What can hang from each mark:
U: D S W
S: U
L: M P
M: D L
E: V
V: E Q U
P: L Q
D: U

(in the rows, 128 means zero)
Known rows, with every way that one mark hangs from another:
L[P[Q]]: [126 119 127 153 163 108 129 104 153 147 149 100 107 114 168 137 170  99
 157 164]
L[P]: [128 120 120 155 151 103 133  89 145 146 146 103 117 110 160 136 157  98
 173 150]
U[D S W]: [125 118 112 162 189 116 141  73 140 191 149 115 117 102 159 117 159  87
 178 156]
V[E U]: [118 123 113 150 161 102 136  97 139 141 142 126 106  95 150 120 142  80
 179 151]
M[D[U] L]: [126 125 106 166 154 114 129  98 166 161 152 109 141  97 141 130 152  88
 186 152]
U[S W]: [124 121 118 152 169 114 141  72 139 177 146 116 119 100 162 119 152  94
 183 153]
E[V[Q U]]: [112 134 115 162 157 106 119 111 157 114 154  97 100  95 172 145 132  80
 166 145]
L[M[D[U]]]: [116 128 109 163 157 107 121  89 141 154 148 121 116 100 144  92 140  91
 181 150]
U[D W]: [128 128 108 157 165 107 143  83 143 169 151 117 118  99 156 125 155  89
 167 157]
L[M[D[U[S W]]] P[Q]]: [ 95 113 130 173 184 123 119  78 135 193 147  79 113 100 150  70 177  86
 183 174]
V[E Q U]: [116 127 117 160 162 100 123 100 140 128 145 119 108  88 156 144 139  79
 174 142]
P[L]: [128 120 114 148 160  92 120 107 158 153 146 140 109 114 159 144 139  93
 142 158]
L[M P]: [117 111 129 150 151 101 125  89 131 150 143  95  93 109 161 104 151  96
 183 152]
V[Q]: [134 131 116 158 155 103 123  99 148 129 152 122 119 101 167 163 139  99
 163 138]
S[U[D W]]: [123 109 104 158 164 107 147  76 145 159 150 119  91 104 162 106 154  87
 164 160]
P[L[M[D[U[S]]]] Q]: [103 111 122 166 200 113  99 107 156 185 148 121  97 110 149  91 153  85
 154 175]
M[D[U[S W]] L[P[Q]]]: [105 109 128 175 179 131 127  86 160 199 149  67 137  97 149 108 190  79
 189 176]
P[L[M[D[U]]] Q]: [106 120 118 163 174 103 101 116 158 164 149 127  99 109 147  98 148  88
 140 175]
D[U]: [121 129 102 149 162  97 140  95 146 146 150 142 139 100 152 117 138  98
 166 147]
E[V]: [129 122 112 149 150 108 138 105 160 131 154 109 117 109 168 134 139  89
 159 155]
V[E Q U[D]]: [118 125 111 169 182 102 123 101 140 145 151 114 108  89 152 139 147  74
 170 144]
P[L[M] Q]: [114 111 129 140 167  97 108 121 150 152 145 125  74 115 165 119 145  93
 136 175]

Rows:
[106 111 122 174 181 116 116  76 135 181 146  90 115 104 145  79 161  87
 195 152] | L[M[D[U[S]]] P]
[122 119 122 163 155 104 101 101 154 162 146 119  85 115 148 120 139  88
 156 162] | P[L[M[D]]]
[104 123 115 169 175 119 125  67 133 188 146 107 120  93 145  72 150  86
 195 157] | L[M[D[U[S W]]]]
[107 109 121 177 168 127 131  72 155 200 147  69 146  94 142 103 178  79
 205 162] | M[D[U[S W]] L[P]]
[105 118 117 173 198 112 128  78 130 175 147 101 112  81 153 121 158  67
 185 151] | V[E Q U[D S W]]
[110 126 113 169 174 102 129  88 133 154 148 107 115  81 152 128 153  70
 172 151] | V[E Q U[D W]]
[ 98 122 120 163 167 102 108 104 151 176 147 119 105 103 147  85 154  84
 143 182] | P[L[M[D[U[W]]]] Q]
[124 108 132 148 156 117 130 113 162 154 148  77 110 108 165 147 177  92
 174 167] | M[L[P[Q]]]
[ 97 112 123 174 173 117 123  64 129 192 144  82 122  97 143  65 166  85
 201 158] | L[M[D[U[S W]]] P]
[108 120 111 164 165  97 106 102 152 164 147 132 110 106 142  99 137  86
 152 161] | P[L[M[D[U]]]]
[121 118 134 167 158 119 108  98 149 156 148  81  84 114 156 113 171  94
 172 169] | L[M[D] P[Q]]
[120 119 128 161 166 107  97 115 160 162 148 117  74 119 155 123 150  90
 141 176] | P[L[M[D]] Q]
[107 114 113 164 196 115 142  76 130 188 143 109 110  88 149  97 160  67
 189 159] | V[E U[D S W]]
[ 99 122 126 169 160 112 121  87 139 170 147  84 113  99 149  76 173  88
 169 175] | L[M[D[U[W]]] P[Q]]
[133 114 125 172 143 121 122  92 167 164 148  72 119 109 150 153 171  87
 195 156] | M[D L[P]]
[116 114 120 171 163 120 122 108 169 166 152  79 133 103 148 127 180  86
 176 170] | M[D[U] L[P[Q]]]
[107 122 119 164 181 115 118 101 155 135 153  92  98  96 174 137 137  77
 181 145] | E[V[Q U[S]]]
[109 125 115 150 151 102 144  84 134 154 140 118 114  87 149 107 147  76
 182 158] | V[E U[W]]
[105 121 123 164 178 111 128  79 129 161 143 105 114  80 157 122 149  73
 188 148] | V[E Q U[S W]]
[113 107 124 174 186 131 119 100 167 188 151  75 131 104 151 120 184  84
 188 169] | M[D[U[S]] L[P[Q]]]
